What can hang from each mark
Q_372: Q_335
Q_961: Q_64 Q_418
Q_64: Q_335 Q_805
Q_264: Q_980
Q_498: Q_437
Q_805: Q_64 Q_418
Q_437: Q_805
Q_335: Q_264 Q_311 Q_418
Q_418: Q_335 Q_961
Q_980: Q_264 Q_978
Q_518: Q_335 Q_805

Known rows, with every way that one mark hangs from another
Q_498(Q_437(Q_805(Q_64 Q_418))): [-14   2  -4  -4 -12  -2 -13 -12   1   1   3 -12  14  19  15 -19 -14  36
  17  12   7   8  42   1   5  -7  15  -4]
Q_498(Q_437): [ -7  -4  -6   1  -1 -11   5  -3 -11  -2   4  -8   3  14  23  -9 -14  26
  17   1   6  -1  13  -6   6   4   1  -7]
Q_64(Q_805(Q_418(Q_335(Q_264 Q_311)))): [  4   4   2  -2   1  -1   3  -5 -10   5   0  -1 -11   0   5   1  12  -5
  -4   6  -3   8  -4  -3 -10   5  -1   7]
Q_335(Q_264 Q_311 Q_418(Q_961)): [  1   4  -2 -10  -4 -18  12   7 -18 -22   5  -4   0  -4  -8  17   1  -8
   6 -11 -16 -11 -15  10   3  11  -5   0]
Q_64(Q_335(Q_311 Q_418(Q_961))): [  2   2   9  -2   6 -17   8   2   4  -5   2  -1  -2 -11  -7   9  -6  -3
  -8  -9  -1  -6 -29   9 -10  -5  -6   0]
Q_418(Q_335 Q_961): [  2   1   2  14   8  -3  -8  10   7  11  -8  -4  -6  -8  -2  -1   2  10
   5 -10   2  -8 -11  -8 -11   1 -11  15]
Q_437(Q_805(Q_64 Q_418(Q_335(Q_264 Q_311)))): [  0  10  -2  -6 -11   3 -15  -6   1  -4 -10  -9  -4   6   1 -19   3  10
  10  12   2   4  16  11   2  -6  15   8]
Q_418(Q_961): [ -3  -2  -3   5   3  -8  -3   5   0   0   3  -5   2   3   6   1  -5  16
   5  -6   2  -5   0 -10  -2   1 -10   4]
Q_961(Q_64(Q_335) Q_418): [ -7  -2   1   9  21  10   2 -10  20  13   5  22  -2  -6   1  -2  -3   6
 -12  -3   5  -3 -19 -12  -4 -14  -1   1]
Q_437(Q_805(Q_64 Q_418(Q_335(Q_264 Q_311) Q_961))): [ -4   9  -1  -5 -12   4 -21  -3   8  -1  -8  -9   3   2  -7 -14   3  13
   8   8  -1   2  19   8  -1  -5  11  15]
Q_498(Q_437(Q_805(Q_64(Q_335)))): [ -9   0  -1  -7  -7  -6  -2  -8   4  -1   1  -9  12  12  14 -19 -17  31
  16   5  11   6  26   3   4  -5  12  -4]
Q_437(Q_805(Q_418(Q_335(Q_264(Q_980)) Q_961(Q_64)))): [ -9   4   5   1  -9   8 -14   5  12   5  -5  -8   4   6  -4 -11   6  11
   8   4   5  -4  21  -1  -5  -1   9  13]
Q_437(Q_805(Q_64(Q_335(Q_264)))): [  2   4   1 -12  -7  -4   0  -4   4  -9  -4  -5   2   7   7 -18  -6  12
  11   6  10   4  10   7   6  -9  12  -1]
Q_372(Q_335(Q_311 Q_418(Q_961(Q_64)))): [ -3   7   0   4  18 -13   5  -1  -5   3   3   0  -5 -14 -15  11  -1  -4
   1 -17  -2  -7 -14   6  -6 -15  -5  -3]
Q_64(Q_805): [  3  -2  -2  -1   7  -7  12  -6 -12   5   8  -4  -4   6  18   1  -1   8
  -3   2   5   8   5 -12  -5   2  -7  -9]
Q_961(Q_64 Q_418(Q_335(Q_264(Q_980(Q_978))))): [  1  -3  -5  14  12  25   2   2  10   6  -7  20  -2  -3  -2   3  14 -10
   0  -5   1 -11  -7  -6   5   9  -3  -2]
Q_518(Q_335 Q_805): [  7 -10 -11   5  -7  -8   0   9 -22  15   3 -12  -9   4  18   3  -9  -5
  -4   2  -7   2   1 -23  13   2  -4 -15]
Q_980(Q_264 Q_978): [ 20  -6  -6  12  -8  11  13   3 -18 -11  -7   5   6   9  35   0   3 -18
  18  -3  16  -7   8   8  17  20  -9 -24]
Q_64(Q_335(Q_264(Q_980)) Q_805(Q_418(Q_961))): [ -1  -4  15  -6  -2   5   5   2  13   1   3   5   6   0  -7   7  10 -12
 -10   4   7  11  -2  -4 -11   2   0  11]
Q_805(Q_64(Q_335(Q_264 Q_311 Q_418))): [  8   3   0  -9   3  -6   9  -5  -1 -15  -3   6  -1  -6  -9  -3  -6 -10
   0   1  -2   5 -14  18   6  -5   5  -6]
Q_372(Q_335(Q_264(Q_980(Q_978)) Q_311 Q_418(Q_961))): [  6   3   1   0   2  -6  14  12 -13 -17  -5  -3  -1  -5 -12  19  12 -25
  13 -17   2 -12 -11  16   7   5  -4  -9]
Q_518(Q_805): [  4  -6  -6   2  -6  -5   1   2 -16   6   5 -12 -10  12  25  -5 -11   8
   0   7  -2  -4   6 -16   9   3  -5 -13]
Q_437(Q_805(Q_418)): [ -7   6   1  -2  -9  -6 -10  -6  -1   0   0 -16  -2  18  19 -15  -2  23
   9  11  10   0  19  -2  -1 -10  10  -3]
Q_961(Q_64(Q_805)): [ -3  -3  -5   0  15   3  11 -11  -3  12  13   8   0  -1   6  -2  -3   9
 -10   1   2   8   9 -11  -5   0  -5 -10]

Rows
[  6  -2  15  -7   5  -6  25   3  -1  -5   4   3   4  -1  -3  14   3 -19
  -6  -4   5   7  -9   3  -7   3  -2 -10]  Q_64(Q_335(Q_264(Q_980) Q_418) Q_805)
[ -9   0   4   7   6   4 -13  -6  20  12   5   6   5  -2  -6  -4  -3  10
 -10   3   2   3   1  -6 -10 -13  -1  10]  Q_805(Q_418(Q_961(Q_64(Q_335))))
[ -7  -2   3  -1  -2   7  -7   1  13  -1   1   5   1  -1 -11  -1   4  -5
  -7   4   0  -1  -2   2  -3  -2   3  12]  Q_805(Q_418(Q_961(Q_64(Q_335(Q_264(Q_980) Q_311)))))
[  5  -7  -6   2 -11 -12   3  15 -20   8   8  -8   5  -2   0  22  -7 -13
  -2  -8 -19  -1   2 -18  10   6  -5 -11]  Q_518(Q_335(Q_264 Q_418(Q_961)) Q_805)
[ -2  -1  -1  -9  -3  -4  14  11 -10 -18   4   0   6  -5 -18  17   2 -16
   1  -9 -13 -12  -2  13   7  15  -2  -5]  Q_335(Q_264(Q_980) Q_311 Q_418(Q_961(Q_64)))
[  0  -7 -12  -4 -15   0  -9   8 -16   9   7  -3  -5  -5  -5  10   0 -17
 -12   4 -23   3   0 -15  10   7   2   4]  Q_518(Q_335(Q_264 Q_311) Q_805(Q_418(Q_961(Q_64))))
[ 13  -2   0  -7  -4   5  11   0   0 -20  -8   6   5  -2  -8   2   1 -21
   1   1   3   2  -4  24  12   5   4 -17]  Q_805(Q_64(Q_335(Q_264(Q_980(Q_978)) Q_311 Q_418)))
[  2   1  -3   6   5   7   2   8  -5  -5 -13   4 -16   0   3   3  13  -8
   6  -3  -1 -14 -23  -3   5   9  -3   8]  Q_961(Q_418(Q_335(Q_264(Q_980) Q_311)))
[ -4   4   4  15   3   3 -19   2  11  13  -7  -4  -4   0  -2  -4   5  11
   0   1   1  -2  -1  -6 -12  -7  -4  16]  Q_805(Q_418(Q_335 Q_961))
[ -2   3  -4 -10   1 -12  12   4 -12 -16   9   4   3  -9 -15  16  -1  -8
   0 -11 -19 -10 -11  10   1  10  -4   0]  Q_335(Q_264 Q_311 Q_418(Q_961(Q_64)))
[  8  -5  15  -4   1   0  20   7   6  -6   5   6  14  -4  -9  23   9 -22
  -8  -9   4   5  -4   4  -9  11  -7  -9]  Q_64(Q_335(Q_264(Q_980(Q_978)) Q_418(Q_961)) Q_805)
[  7   0  -4  -6   5  -2   2  -7   3  -7  -6   3  -6  -5   0 -13  -8  -1
  -3   4   5   7 -13  12   5  -8   3  -4]  Q_805(Q_64(Q_335(Q_311)))
[ -3   2   2  -1  -1   6 -19  -9  20   2  -3   5   5  -6 -15  -7  -4   3
 -11   8   1  11  -1   9  -4 -15   4  11]  Q_805(Q_64(Q_335(Q_311)) Q_418(Q_961))
[  1   3   4   7   7   2  -2  -7  -2  16   0  -3  -6   2   8  -1   8   5
  -6   6   4  10   5  -9 -14  -3  -4   2]  Q_64(Q_805(Q_418(Q_335)))
[ -8   1   2   3   4   2 -12  -6  15   7   5   5   0  -4  -8  -3  -1   6
 -12   3  -1   2  -5  -1 -10  -9   0  12]  Q_805(Q_418(Q_961(Q_64(Q_335(Q_311)))))
[ -2   0  -5   7  13  17   3   2   3   4  -7  16 -11  -8  -7   1  11  -8
  -3  -4  -5 -12 -18  -4   3   6  -1   8]  Q_961(Q_64 Q_418(Q_335(Q_264(Q_980) Q_311)))
[  0   3  -1   3  -7  16 -19   2  10  -2 -14   0   1  -4 -21  -5   8  -6
   1   7  -4   4   8  11   3   1   4  16]  Q_805(Q_64 Q_418(Q_335(Q_264(Q_980) Q_311) Q_961))
[  3  -2  -1  -3  -9   6 -14  -8   1   8   0  -4  -6   4   6 -11 -10  -1
 -13  17  -4   8   6  -2   6  -9   5  -5]  Q_518(Q_805(Q_64(Q_335(Q_311)) Q_418))
[  0  -9   4   0   4  12   9   4  14   3   7  13  13  -7 -10  10   6  -9
 -10  -7   4   2   4  -4  -5  11  -8   0]  Q_418(Q_961(Q_64(Q_335(Q_264(Q_980(Q_978))) Q_805)))
